Each row comes from the steps of one path. Every step used is in the known rows, and no mark comes twice. Write the path behind each row, first mark first.
Known rows
f > v > a > n > l: [ 0.38  0.18 -0.73 -0.37  0.48  0.97  0.36 -4.13 -0.56  0.25 -0.34 -1.02
  1.50  4.17 -0.70 -1.40 -0.58  0.99  2.22 -3.10 -0.32  0.50  0.45]
n > f: [-1.67 -0.34  0.98 -0.20 -0.10  0.32 -0.10  0.37 -0.64 -0.62  0.80 -0.06
  1.27  1.40 -0.41 -0.56 -0.30  1.06  2.45 -1.27  0.01 -1.58 -0.04]
a > n > l: [ 0.61  0.12 -0.82  0.42 -0.49  0.75  1.04 -1.95  0.30  0.89 -2.85  0.16
  2.06  2.16 -0.06 -0.78 -0.06  0.20  1.44 -1.07  0.28  0.01 -1.67]
f > e > l: [-0.40  1.20  0.85 -0.70 -0.09 -1.83  0.50 -3.02 -0.16 -1.66  3.53  0.63
 -0.25  1.86 -1.66 -0.04  0.36  0.43  1.43 -3.07 -0.20  0.96  2.02]
e > l > n > f: [-0.87  0.53  1.37  0.53 -0.48 -1.22 -0.48 -1.04  0.07 -2.06  1.07  0.77
  1.95  3.98 -0.91 -0.54  0.83  1.63  2.70 -0.72  0.06 -1.28 -1.54]
v > a > n: [ 2.16 -0.03 -2.09 -0.15 -1.55  0.53  0.00 -4.02 -0.68 -0.15  1.50 -0.03
  0.18  1.75  1.09 -0.69  0.00  1.74  1.09 -0.54 -0.25  0.07 -0.15]
n > l > v > a > e: [-0.66  1.04  1.95  0.07 -0.54 -0.22  0.29 -6.15 -1.02  1.14 -1.45  1.12
  1.17  3.71 -1.06 -1.38 -0.15  1.39  1.45  1.53 -0.06 -0.16 -1.57]
z > a > n > f: [-1.41  0.35 -1.25 -0.03 -0.96  0.21  1.60 -0.26 -0.69  1.32  0.41  0.38
  2.13  2.90  1.91 -0.45 -0.04  0.35  2.00 -4.34  0.27 -4.00 -2.63]
f > v > a: [-0.20  0.09  0.05 -0.73  0.92  0.11 -0.69 -2.21 -0.85 -0.70  2.44 -1.17
 -0.63  2.09 -0.53 -0.58 -0.55  0.79  0.73 -2.04 -0.59  0.48  2.09]
n > l > z > a: [-2.69  0.25  1.35  1.50  0.31 -0.37  2.43  1.28  0.29  3.55 -1.06  0.22
  1.45  2.32 -0.54 -0.31 -0.56 -0.36 -1.80 -0.26  0.53 -1.96 -3.74]
n > f > e: [-1.59  0.46  0.72 -1.05  0.20  0.04  0.28 -2.11 -1.52 -1.49  2.78 -0.12
  0.59  2.52 -1.00 -0.77  0.45  0.12  2.81 -4.09 -0.35 -1.50  0.80]
l > z: [-0.31  0.52  0.73  0.96  0.44 -0.49  0.52 -1.31 -0.28 -0.80  0.61  0.05
  0.54 -0.13  0.35 -0.34 -0.24 -1.04 -0.81  1.37  0.12 -0.35 -2.58]
n > l > z > f > v: [-3.34  0.85  0.61  0.46  2.12 -0.35  1.55 -0.97 -0.94 -0.85  1.04 -0.61
  1.98  2.67 -1.17 -0.63 -0.25 -2.75 -1.86 -3.28  0.02  0.29 -2.20]
l > j: [ 1.01  0.32 -0.13  0.46  1.33 -0.12 -0.05 -0.78  0.43  0.03 -0.80  0.50
  1.15  0.62  0.11 -0.44  1.07 -1.28 -0.07  1.64  0.19 -0.44 -1.63]
v > a > e > l > j: [ 1.23  0.84  2.37  0.14 -0.69 -1.79  0.13 -6.72 -0.21 -1.02  2.77  1.34
  1.12  2.29 -1.09 -1.14  1.30  1.86  1.85  1.61  0.05  0.51 -0.15]
j > a > e > l > z > f: [-3.29  1.69  2.22  0.26 -0.79 -2.35  2.05 -4.77 -1.25  0.51  3.45  1.21
  1.91  1.01  0.74  0.09 -0.20  0.20 -2.45 -0.56  0.08  1.51 -3.52]
e > l: [-0.44  0.35  1.17  0.14 -0.38 -1.64  0.05 -0.47  0.71 -0.83  1.42  0.65
  0.47  0.67 -1.12  0.20 -0.42  1.42  1.01 -0.46  0.12  0.74  1.12]
e > l > z > a: [-2.15  1.07  1.36  1.24 -0.36 -2.48  1.92 -0.09  0.60  1.26  2.49  0.94
  0.86  1.41  0.02  0.33 -0.55  0.28 -1.27 -0.86  0.43 -1.60 -2.48]
a > e > l > z: [-0.67  1.52  3.26  0.83 -0.80 -2.35  1.08 -5.83 -0.21 -2.39  1.88  1.13
  1.35  0.49 -0.35 -0.72  0.36 -0.30  1.22  0.82  0.26  0.04 -2.45]
v > a > e > l > n: [ 1.38  1.11  1.71  0.31 -2.04 -1.77 -0.33 -6.84 -0.50 -1.60  2.30  1.04
  0.29  3.63 -0.56 -0.83  1.84  2.31  1.29  0.94 -0.28  0.48 -1.11]
j > f > e > l > n: [-1.00  1.98 -0.26  0.64  0.14 -1.40 -0.25 -3.05 -0.92 -1.99  3.32  0.70
 -0.15  4.00  0.33  0.27  0.25  0.88 -0.63 -1.93 -0.84 -0.61 -1.02]

Write each row's path
[-1.41  0.34 -1.06  0.42  0.77  1.42  0.07 -3.26 -1.38  0.59  0.68 -1.15
  1.46  4.35  0.78 -1.01 -2.19  2.25  0.82 -2.78 -0.81 -0.65  0.04]
j > f > v > a > n > l
[-2.78  2.35  2.22 -0.12  0.84 -2.60  1.44 -6.13 -1.45 -4.03  4.40  0.54
  1.70  1.77 -0.18 -0.50  0.57 -2.68 -0.24 -4.11  0.03  0.33 -1.89]
a > e > l > z > f > v
[-3.93  2.12  0.67  1.11  0.21 -2.25  1.97 -1.60 -1.12  0.47  5.45  0.79
 -0.03  2.86  0.83  0.53 -1.39  0.57 -2.29 -3.24 -0.49 -2.55 -1.91]
j > f > e > l > z > a
[-2.06  2.55  1.88  0.07 -0.49 -2.98  1.40 -3.92 -0.25  0.70  0.35  2.33
  1.26  2.66  0.75  0.15  0.03 -0.35  0.63 -1.48  0.40 -2.21 -2.83]
z > a > e > l > v
[-1.73  1.36 -1.20  0.44  1.51 -0.01  1.95 -3.53 -1.22 -1.57  0.29 -0.35
  2.96  3.28  0.35 -0.95  0.03 -3.31 -0.84 -4.57  0.14 -0.05 -3.64]
a > n > l > z > f > v
[-0.44  1.01 -2.16  0.06 -0.90 -0.09  2.28 -6.86 -2.27 -0.63  4.37  0.23
  1.15  4.58 -0.59 -1.25  0.89 -0.57 -1.07 -4.02 -0.36  0.52 -1.99]
v > a > n > l > z > f > e
[-1.73  1.35 -0.56 -1.01 -0.33 -2.10  1.15 -2.54 -1.08 -2.14  5.88  0.91
 -0.18  2.18 -1.43  0.40  0.94 -0.55 -0.78 -5.37 -0.22  1.18  2.00]
z > f > e > l
[-2.04  1.68  1.98  0.50 -0.95 -2.63  1.71 -5.40 -1.11 -2.76  4.23  1.46
  1.47  0.79 -0.07 -0.27  0.97 -1.20 -1.01 -1.51  0.29  0.34 -2.39]
a > e > l > z > f
[-1.88  2.11 -0.26 -0.03  0.14 -1.79 -0.58 -5.02 -1.90 -1.21  5.43  1.23
 -0.68  4.35  0.00  0.09 -2.14  2.95  0.04 -1.22 -1.03 -0.46  1.22]
j > f > e > l > v > a
[-0.37  1.30 -0.10 -0.88 -0.76 -1.23  0.72 -5.31 -0.97 -3.06  3.42  0.80
  2.00  3.78 -0.55 -0.94  0.33  0.87  4.87 -5.56 -0.11 -0.98  0.43]
a > n > f > e > l
[-1.87 -0.27  1.08 -0.96  0.86  0.40 -0.83 -1.71 -1.41 -1.28  3.22 -1.27
  0.59  3.46 -1.00 -1.13 -1.01  1.81  3.09 -3.26 -0.58 -1.17  2.06]
n > f > v > a
[-0.14  1.29 -0.39 -0.11 -1.09 -1.41 -0.40 -5.62 -0.87 -2.00  2.24  1.58
  2.48  4.93  0.41 -1.11 -1.33  3.06  4.56 -1.30 -0.02 -1.40 -1.07]
e > l > v > a > n > f
[ 0.62  1.72  2.01 -0.27 -0.18 -1.77 -0.65 -7.53 -0.82 -2.75  2.59  0.14
  0.44  4.61 -0.68 -1.12  1.48  0.77  2.09 -1.78 -0.51  0.50 -0.51]
f > v > a > e > l > n
[-2.71  1.69  0.76  0.14  1.53 -2.41  0.99 -2.22 -0.74 -3.26  4.52  0.12
  1.30  1.79 -0.53 -0.01 -0.41 -2.10 -1.24 -3.93 -0.03  0.68 -0.87]
e > l > z > f > v
[ 0.32  0.91 -1.58 -0.23 -0.70  0.17 -0.46 -5.17 -1.57 -1.17  0.80  0.92
  1.97  4.24  1.37 -1.30 -0.86  1.64  3.59 -0.79 -0.21 -2.20 -2.20]
l > v > a > n > f
[ 1.40  0.59 -1.75 -0.76  0.31  0.40 -0.31 -4.89 -1.02 -1.41  1.75 -0.98
  0.37  2.68  1.05 -0.90 -0.26  0.22  1.76 -3.31 -0.51  0.17  0.51]
f > v > a > n
[ 0.31  0.02 -1.57  1.43  0.27  1.29  0.34 -3.46 -0.70  1.77 -0.49  0.28
  2.33  4.05  0.95 -1.19 -0.89  2.53 -0.01  1.50 -0.40 -1.12 -2.30]
v > a > n > l > j > f
[ 0.32  1.71 -1.92 -1.09 -0.44 -0.12 -0.10 -7.49 -2.39 -2.05  2.82  0.87
  1.29  5.42  0.82 -1.43 -0.06  0.67  4.01 -3.50 -0.58 -2.07 -1.24]
l > v > a > n > f > e
[-0.71  1.94  0.57 -0.63 -0.39 -1.97 -0.02 -7.21 -1.71 -3.18  4.88  0.40
  0.68  4.87 -0.38 -0.67  2.08 -0.24 -0.17 -4.01 -0.50  0.76 -0.52]
z > f > v > a > e > l > n
[-0.40  1.52  2.33  0.24 -0.96 -1.63  0.35 -4.79 -0.20  1.05 -0.65  1.05
  1.60  2.67  0.70 -0.20  1.17  1.48 -0.08  1.18 -0.13  1.23 -3.43]
j > a > e > l > n
[-2.06  0.29 -0.30 -0.02  1.18  0.69 -1.01 -1.33 -1.64 -0.38  3.50 -1.34
 -0.69  2.33  0.86 -0.17 -2.33  2.05 -0.74 -1.70 -1.11 -0.70  1.73]
j > f > v > a
[-0.66  0.72  0.53  0.22  0.44 -0.82  0.66 -2.97  0.12  1.07 -0.11  1.09
  4.38  3.37  1.01 -0.87 -0.48  2.04  2.98 -0.51  0.21 -0.48 -3.22]
e > l > j > a > n > f
[ 0.21  1.49 -1.04  0.56  1.55 -0.79 -0.58 -5.30 -0.77 -1.94  3.40  0.10
  1.92  4.08  1.45 -0.76 -1.31  1.56  1.38 -1.88 -0.63 -0.65 -0.43]
e > l > j > f > v > a > n
[-0.53  0.28  0.25 -0.35  0.88  0.52 -1.28 -2.72 -1.39 -1.88  2.07 -1.04
  0.89  5.35 -0.38 -1.33  0.56  1.05  2.45 -2.45 -0.69 -1.57 -0.63]
l > n > f > v > a
[-1.99  1.86  1.14  0.40 -0.02 -2.73  2.33 -2.49 -0.36  0.27  4.52  0.94
  0.14  2.61 -0.62  0.14  0.12 -0.70 -0.85 -3.61  0.05 -1.40 -1.58]
f > e > l > z > a
[-0.07  1.22 -1.59  1.09 -0.47 -0.59  2.23 -1.98 -0.29  1.20  0.25  0.56
  1.45  1.35  2.67 -0.20  0.14 -1.67 -1.13 -1.60  0.37 -2.69 -5.20]
l > z > a > n
[ 1.09  1.99 -0.76 -0.43  0.80 -1.33  1.21 -5.93 -0.17  0.77  1.17  1.14
  2.33  3.20  0.83 -0.51  0.69  0.02  1.01 -1.99 -0.19  1.39 -2.23]
f > e > l > j > a > n
[-0.44  0.21  0.26  0.41 -0.07  0.28 -0.58 -0.46 -0.66 -1.19 -0.46  0.14
  1.48  3.30  0.15 -0.74  1.17  0.19  1.78 -0.37 -0.11 -2.06 -2.66]
l > n > f
[-2.25  0.78  3.82 -1.13 -0.31 -1.33 -0.34 -6.28 -1.46 -2.79  4.52 -0.18
  1.49  4.07 -1.69 -1.51 -0.41  2.62  5.17 -3.93 -0.44 -0.73  2.07]
n > f > v > a > e > l
